What can hang from each mark
j317: j695
j695: j317
j342: j820
j884: j696 j820
j886: j696
j895: j317
j483: j317 j385
j385: j483 j820
j87: j696
j74: j483 j820
j820: j385
j696: j87 j342 j884

Each row was made from one small tree. The marks that hang from a mark follow it in brackets, in the order of their numbers. Every link used is in the known rows. Write each row's tree.
Known rows
j895{j317}: [ 14  24  35   6  50 -47 -15 -56 -11   6  25  33 -16 -32  44  24  -4 -38
  -1  61 -37   2   9  30 -33  51 -18  43  -7   2  -8 -13 -20  46  62  29
 -37 -37  18 -22 -24 -33  33   6  -1   3 -47 -24  24  15   6  26  20   5
  -9  31]
j342{j820{j385{j483{j317{j695}}}}}: [ 17 -18  19 -18 -62  -1  30 -20  87 -20 -11  64  38   1  30  27 -13  -3
   0 -48  38   7  33  -1 -12  27   0  56  37  -4 -75  35  22  47 -16 -31
 -18 -22  59  20  44 -42 -24  10  22 -48 -42 -24  42  19   1 -17 -26  -1
   2 -13]
j696{j87 j342 j884{j820{j385{j483{j317}}}}}: [-55  25 -26   1 -47  75  11  50 -14 -14 -11 -51  12  30 -74  24  20  32
   1 -28  22  39  17 -11  33 -28  11 -54  17  15   9 -10  45 -20 -26 -60
  47  43  -8 -38  12   1   3  13   8  18  48   2  -1 -52 -33   8  13   6
 -11 -19]
j74{j483{j385}}: [  2   8  12 -27  20  -8   8 -12  23 -51  17  43  26  26  55 -20 -29 -22
  -8 -11 -10   2  23  -5 -29   4  50  29 -32 -42 -12   8  -5  32  16  41
 -28 -18   9  24  -6  38 -12 -45  29 -60  29 -21   0  31  25   4 -41 -38
  16  22]
j884{j696{j87} j820}: [-10   3 -35   3  61  17 -35  21 -52  20 -14  -5 -25 -12 -10  19  11   3
 -34  17 -20 -38 -40  36 -20  19 -13 -56  -2  48  55  18 -27 -42  -5   1
  34  25 -48 -12 -19   2  22  17 -13  40  14  15 -31  15 -48  -1  60  38
 -28  -8]
j74{j820}: [ 46   6   3  -8  35 -48 -44 -52  -3   7  19  18 -18 -19  61 -12 -16 -24
  -6  47 -65 -21   2  18 -35  23   6  40 -19 -15   5  -9 -15  13  37  36
 -44 -22  -9  21 -23  -1  17 -34  -2 -10 -25  -6  14  48  20 -25   9 -13
  12  51]
j696{j87 j342 j884{j820{j385}}}: [-36  24 -49   6  -2  45 -27  10 -61  13   0 -43   0  21 -54  26  11  35
 -21   9  -2  22   1  11  39 -37   9 -62  29  31  15   2   4 -56 -14 -41
  47  42 -26 -45 -20  15   9  41 -33  58  25  28  -9 -36 -47 -10  66  -3
 -23   0]
j483{j385{j820}}: [  9  -8  17   2  -3 -33 -43 -11  26 -40   4  34 -28   7  67   7  22 -43
 -26  16 -22   4  12  -8 -34  20  15  30 -72 -47  -1   7 -14  18  19  46
 -38 -45  22  32  -9  15 -19 -23 -17 -71 -11   0  -8  33  44  -2 -25 -42
  25  22]
j385{j483{j317{j695}} j820}: [ 24 -21  69   9 -60 -26  16   0  88 -32 -19  31 -12   0  42   0  22 -45
  16 -32  14  -1  15 -37 -56  39 -17  51 -50 -36 -11 -32  26  68   8  20
 -71 -27  26  44  34 -32 -43 -41  60 -89  -7 -39   2   3  45  10 -62   4
  34   2]
j74{j483{j317} j820}: [ 25   4  21 -36   2 -13   6 -20  24 -47  26  32  31  24  60 -55 -50  -9
  15   6 -24   6  33 -12 -36  12  32  47 -11 -52   3  -8  25  59   7  21
 -46 -12 -15  42  10  31   2 -73  79 -40  20 -27   7  37  26 -11 -53 -19
  23  20]
j886{j696{j87 j342 j884}}: [  5  -8 -22  19  40 -35  33  29 -73  47   6 -98 -21 -16 -53 -29  -8   7
  18  41  -7 -16 -10 -17  52 -42 -13 -27  15  15  35 -31 -35 -55  -1  21
  30  29 -19 -30 -31  -1  13  23 -24  90  -2  44 -49 -22   1  18 -10  19
   1   1]
j87{j696{j342{j820{j385{j483}}} j884}}: [-17  -7 -21  10 -55  22   5   3  29   9   0  -4 -14 -24 -34  34  11  47
  18 -11  39  25 -42 -32  49 -49 -14 -16  12  42 -48  20  30 -14 -33 -43
   5  13  49  -4 -25   8  17  31 -36   5   0  -1  37 -39   1 -16  29 -25
  25   2]
j820{j385{j483{j317{j695}}}}: [ -1  18  33  -8 -51  14  27 -24  96 -29  -9  38  24   6  13   5   1 -13
   9 -61  14  39  29  29 -23  54  -9  44   5 -22 -61  -9  22  62  16 -21
 -37 -32  30  14  65 -43 -21 -19  63 -63  18 -48  41   1  12   4 -47  17
  -1  -3]
j820{j385{j483}}: [-10  21   9 -10  -9  22   0 -36  59  -9   4   9  -4 -20  26  20  30 -15
 -15 -25 -34  28  11  36 -26  47   1  41 -16 -13 -77  -1   5  27  25   1
 -17 -28  31 -17  24 -36  -4 -11  18 -41   0 -26  58  20  18 -40 -10 -20
   1  25]
j74{j483{j317}}: [  5   8  22 -25  38 -13  37  -9  20 -39   8  57  38  -3  41 -30 -47 -19
  38 -14   3  20  10   0 -34  10   8  28   9 -26 -27  -4  17  63  13   8
 -37 -23   5  33  21  14   0 -55  80 -44   4 -39  21  40   5   4 -47  -9
  10   9]
j884{j696{j87}}: [ 12   2  -3  19  71 -10  -1   1 -33  24  -1 -15 -14 -38  -5 -17  25  -9
 -18  18 -25 -41 -37  37  -6  18 -38 -24 -12  33  32  -7 -41 -34   5  30
  16  -1 -29  -3 -22 -10  17   1 -13  34  -1  19 -16  19  -5  17  23  34
 -11 -22]
j696{j87 j884}: [ 13   8 -34  27  60 -36  27   1 -41  -3   9 -58  -4 -46   0   1   9 -27
  -2  53 -28 -12 -14   2  20 -34 -11 -13  -4  45  -2 -25 -18 -39  -1   9
   0  11  17 -15 -59 -22  10   2  -6  49  -5  28 -17  24  -9  20  12   6
  25  12]
j886{j696{j87 j342{j820{j385{j483}}} j884}}: [ -11  -28  -28    0  -33   10   49   34  -21   26    9 -104    5    5
  -59   -6   16   27   -6    3   17   -7   18  -41   63  -46   17   -1
   27    9  -26   11   -6  -55  -37  -13   58   38   33  -42  -17  -13
  -11   43  -41   75  -14   48  -23  -33    4  -21  -19   -7    2  -21]
j695{j317}: [ 44  13   3  18  28 -47 -23 -58  -8  -6 -23  28 -11 -59  53  -2  -6 -57
  20  18   1 -20  -6  41 -29  17 -19  42   3  28  11 -36 -32  16  47  34
 -56 -44   5  19   2 -33  11   7  -2 -24 -47 -37   3  40   9  24  12  36
  24  39]
j884{j696{j87 j342} j820{j385{j483}}}: [-50  18 -12  -1 -27  98 -39  30 -11  28 -17 -21 -11  34 -63  19  47  42
 -39 -45  -3  -6  -9  22   2  30   0 -60  -3  14  37  19   5 -37 -15 -27
  61  40 -53 -46  27  14   8  27 -25  18  45   9  -2 -52 -25 -22  52  15
 -46 -29]
j385{j483 j820}: [ 16 -10  39   4 -17 -13 -15 -17  48 -13   2   3 -40 -26  56  18  47 -45
  -6   7 -44 -15 -11 -27 -61  30  -6  50 -75 -25 -33 -17  10  33  22  41
 -51 -26  28   5 -12 -23 -24 -35   8 -70 -22 -16  24  29  49 -39 -17 -34
  33  28]
j74{j483{j317{j695} j385} j820}: [ 36  -3  37 -26 -66 -12   4 -10  71 -79  14  50  49  89  57 -63 -55 -19
  -2 -38  11   4  72 -26 -27  14  59  48 -32 -78  36   3  19  61   1  26
 -56 -11  -9  67  24  48 -25 -70  73 -75  57 -26 -40  13  40  33 -88 -16
  25   7]
j884{j696{j342}}: [  5  -1  25  12  56  -5 -35 -15 -27  57  -1  41 -25 -21 -16 -13  18  11
  12  -8 -14 -29 -50  37 -20  31 -37 -35   8  -3  37   1 -18 -11  32  14
  13  -7 -39  -2  16  12  18   6 -25  14  -6   9  15  -4   8   5  44  24
 -24  -5]
j884{j820{j385{j483{j317}}}}: [-35  28 -13 -30 -17  50 -11   3  45 -32  -8  33   6  14  11  44   1   0
 -10 -35  -4  46  16  27 -41  46  17   6   6  -9 -47  19  36  50  10 -41
   1  -8  11  -3  50 -23   4 -10  47 -51  17 -52  40  12 -31 -25   0   4
 -19  17]
j886{j696{j87 j342{j820}}}: [ 21 -31  -2   4  32 -47  22  15 -61  75   4 -30  -2 -22 -31 -18 -38  20
  18  45  19 -39 -13 -18  40 -35  -5  11  37  13  22  -6 -52 -36 -13  29
  34  12 -12 -12 -14   2   7  30 -61  80 -68  31 -26  -9 -10  -6  -2  11
 -23 -14]
j74{j483{j317{j695}} j820{j385}}: [ 24  15  25 -32 -69  10   2 -42  73 -60  17  37  50  71  49 -61 -43   7
  -8 -51  -1  24  77   7 -14  37  27  55   8 -58 -17  10  22  61   2  -1
 -53  -9 -17  36  40  22 -21 -48  85 -47  30 -21   1  10  21 -14 -56 -15
  10   5]

Which tree is each row?
[-12 -11 -21  10 -46  34  26  20 -11  12   3 -46  21  -1 -43  22  29  30
  -5  -2  15  -8  12 -28  53 -52   8  -4  26  30 -34  12  18 -49 -42 -30
  48  32  32 -45 -32 -11 -12  37 -55  39 -13  39  17 -33   0 -22  22 -26
   2 -26]  j696{j87 j342{j820{j385{j483}}} j884}
[ 17 -20 -25  14  18 -22  13  14 -63  38   1 -21  11 -28 -28  13  -9  17
  15  46  15 -36 -22 -28  47 -70  -7 -19  37  47   9   3 -11 -56 -30 -11
  40  29  18 -21 -59   5   4  40 -68  69 -41  46  -4  -6 -12   2  43 -11
   0 -21]  j696{j87 j342{j820} j884}
[ -6  -2 -43 -11  34 -22  -5  17 -69  36   8 -51 -37   6 -33  13 -22   6
   9  18 -12   5 -23 -11   9 -25  13 -41  31   7  26   9  -7 -30  14 -14
  24  30 -12 -14 -13  11  18  36 -11  74  -2  24 -36  -5 -19 -10  26  16
 -11  35]  j886{j696{j342 j884{j820}}}
[ 22  -3  38   0 -18 -40  20  -4  63 -41 -22  79  26  31  29  -8 -43 -35
  20 -31  43  18  25  11 -22  30   9  22 -12 -37  14 -14   0  54  18   5
 -46 -43  11  68  50  -3 -17 -33  39 -72  24 -44 -14  11   5  73 -69  29
   4  -6]  j483{j317{j695} j385}
[-10  -3   9   4 -48  16 -14 -12  41  31  -2  43 -15 -20 -19  28  -8  47
  20 -11  42  16 -42 -13  31 -19 -16   7   5  27 -41   8   9   7 -17 -13
  -4 -11  18   8   2  12  21  15 -46 -15 -23 -22  57 -36  -3 -26  21 -24
   5   0]  j87{j696{j342{j820{j385{j483}}}}}
[ 18 -14  51   4 -55 -40  -5  -1  74 -62 -19  63   1  47  51  -9 -11 -38
  -1 -28  38  16  37 -14 -30  27   1  29 -45 -60  20  -7   5  55   7  22
 -61 -51  17  73  45   8 -43 -31  35 -93   9 -19 -33   9  30  50 -69  -1
  20 -13]  j483{j317{j695} j385{j820}}
[ 16 -38 -34   7  24 -45  39  32 -72  49   8 -80  -4 -17 -45 -16 -23  13
  16  46  17 -32  -8 -36  62 -63   2 -16  40  30  17   3 -30 -63 -30   3
  45  35   9 -23 -44  -3   5  43 -52 101 -43  59 -45  -7 -10   5   3  10
  -2 -14]  j886{j696{j87 j342{j820} j884}}
[  7   9 -10  29  38 -17  13   7 -63  37   3 -45  -9 -27 -44  -8   8   6
  19  38  -3 -12 -20  -4  37 -47 -15 -36   9  30  30 -39 -12 -52   3   9
  16  20 -15 -26 -43   7   8   6 -35  55   4  30 -10 -18  -4  23  29   7
   3  -4]  j696{j87 j342 j884}
[-22 -14  18   4 -39  62  22  36  14  24 -17   8  22   9 -54 -11  32  43
  -2 -46  44 -10  -3   3  27   5 -23 -14  19   4   6  20  15 -17 -41 -26
  59  11 -10 -14  38  -5  -3  15 -21   3  -1  13  15 -39  -2   2   2  23
 -30 -67]  j884{j696{j87 j342{j820{j385{j483{j317}}}}}}
[ 46  -4  39 -24 -33 -31  12 -29  46 -43  14  45  43  46  51 -62 -60 -14
  17 -21  -3  -7  46 -16 -34  18  29  53  -1 -47  20 -14  18  60  11  17
 -64  -5 -21  57  12  25 -17 -63  86 -44  21 -25 -16  27  28   2 -57   0
  22  11]  j74{j483{j317{j695}} j820}
[-22 -10 -13   4 -54  41  42  36   5  -4  -6 -34  38   7 -54   9  18  35
  15 -16  50  13  18 -33  56 -49   2  -8  37  16 -28   6  38 -23 -48 -51
  46  26  37 -27   0 -15  -9  23 -21  22  -6  20  17 -34 -11   5  -4  -6
   0 -42]  j696{j87 j342{j820{j385{j483{j317}}}} j884}
[  5 -12  50  -1 -30 -10   9  12  63 -37  -4  14 -20 -18  46   4  34 -37
  17  -9 -11  15   1 -33 -56  33 -15  47 -60 -40 -26 -24  32  62  10  20
 -52 -35  34  29  22 -25 -25 -49  51 -85 -15 -37  23  27  47 -13 -55 -13
  36   7]  j385{j483{j317} j820}
[ 14 -25   7  15  37  -1 -12  12 -49  63  -8  18   1 -22 -29  -8   7  29
  -3  12  19 -56 -41  12  19 -15 -29 -29  26  29  44  20 -29 -49 -18  12
  48  16 -33 -14 -14  15   7  33 -60  51 -37  37  -6 -10  -8   4  50  20
 -30 -42]  j884{j696{j87 j342{j820}}}
[  8  -9 -16   5  45 -44  19   1 -52  48   9 -58 -32 -17 -27 -17 -11  -2
  29  25 -18   1 -24  -9  24 -23  -9 -19  23  -5   6  -9 -16 -24  20   9
   6  12  -1 -13 -12   1  17  22 -13  64  -9  29 -24  -6  13   4  -4  11
   0  25]  j886{j696{j342 j884}}
[-47  20 -25   0   8  74 -59  12 -45  38 -12  -3  -9  28 -55   9  25  49
 -44 -24   0   0 -16  45  11  21 -13 -75  21  19  45  27 -15 -49  -7 -25
  63  29 -72 -41  22  24  17  37 -39  42  28  23  -5 -40 -45 -15  76  23
 -58 -32]  j884{j696{j87 j342} j820{j385}}
[ 26 -19  13  11  29 -29 -10  -4 -48  64  -3  24  10 -30 -12   8 -22  22
  17  45  20 -42 -18  -5  25 -42  -9   5  31  33  17  -9 -35 -29 -11  17
  28   2 -11 -11 -26  10   3  22 -72  42 -68  17  16  -4 -21  -6  44  -7
 -25 -17]  j696{j87 j342{j820}}
[-22  25 -64 -16  26  17 -25 -17 -18 -27   5  -9 -10  -4  27  51   8  -7
 -31   4 -35  31  -5  23  -7   3  13 -26  27  24 -47  35  18 -14  12 -46
   9  17  22 -23 -18 -16  15  29   8  21  11   8  11  31 -39 -31  52 -12
   0  39]  j696{j884{j820{j385}}}
[  0  -5  27 -20 -16 -13 -14  -6  35 -67  17  29   5  40  79 -22   0 -30
 -26 -11 -16   0  34 -32 -41   1  47  34 -67 -59  -9  12  -3  30   7  58
 -41 -26   9  28 -15  46 -32 -46  27 -79  18  -7 -16  33  47 -20 -46 -67
  31  20]  j74{j483{j385{j820}}}
[ -9  -7 -49   4  34 -13   8  39 -86  42   1 -90 -26   7 -62  -5 -20  12
   4  38  -4  -9 -16 -15  41 -47  11 -54  24  25  53 -13 -22 -60  -6  -4
  47  50 -33 -26 -33  14  16  37 -26  97  11  36 -62 -24 -31   7  20  25
 -13   5]  j886{j696{j87 j342 j884{j820}}}
[ -3  10 -61  11  54 -10  -4  20 -59 -10  -3 -49  -8 -20  -7  37  -5 -21
 -17  48 -30 -11 -17  -1   6 -34   7 -43   7  60  17  -3  -6 -41 -12 -19
  19  39   0 -20 -61  -9  16  18  -9  55   9  19 -29  22 -43   9  43   8
  12  17]  j696{j87 j884{j820}}
[-43  25 -36   8 -47  52 -25  12  11   0  -1 -18 -36   2 -55  44  11  40
   7 -22  16  47 -45 -17  30 -29  -5 -55  -5  38 -11   1  36 -12 -11 -50
   6  31   2 -16  -8  20  29  20 -14  -2  50 -16  20 -55 -24 -10  41 -12
  17  22]  j87{j696{j342 j884{j820{j385{j483}}}}}
[-36  19 -50   1  25  60 -41   7 -29   2  -8 -10 -14  13 -12  18  31  21
 -59 -13 -19  -5 -11  54  -1  33 -10 -54   8  35  17  41 -21 -45 -13 -22
  47  25 -47 -30   9   0  17  34 -13  35  21  18 -12   3 -51 -18  63  20
 -42 -19]  j884{j696{j87} j820{j385}}
[-19  23  18 -15 -20  30  21 -14  71 -27  -6  25  13  -4  17  12  16  -8
   6 -43   0  52  22  31 -24  48  -7  39  -4 -28 -72  -8  29  57  16 -19
 -19 -39  37   4  57 -39  -1 -28  52 -64  10 -48  60   9   5 -10 -41   2
  -1   5]  j820{j385{j483{j317}}}
[  0  -1  19  28  55   2 -16   4 -49  63 -10  -2 -16 -20 -42 -26  23  19
   2   7  -6 -39 -42  30  10   3 -42 -42  -2  18  63 -17 -35 -43   7  25
  33   8 -56 -15   0  13  14  10 -35  44   1  22  -7 -24  -2  22  37  29
 -29 -31]  j884{j696{j87 j342}}
[ -4  -1  30  -4 -14 -21 -15  10  46 -67  -8  46  -7  24  51  -9   9 -31
   1  -3  15  34  22 -12 -34  20   4  27 -58 -62   2  -1  15  54   9  22
 -38 -59  25  52  36  14 -18 -43  22 -89   3 -19  -8  26  31  32 -66 -16
  21  -2]  j483{j317 j385{j820}}
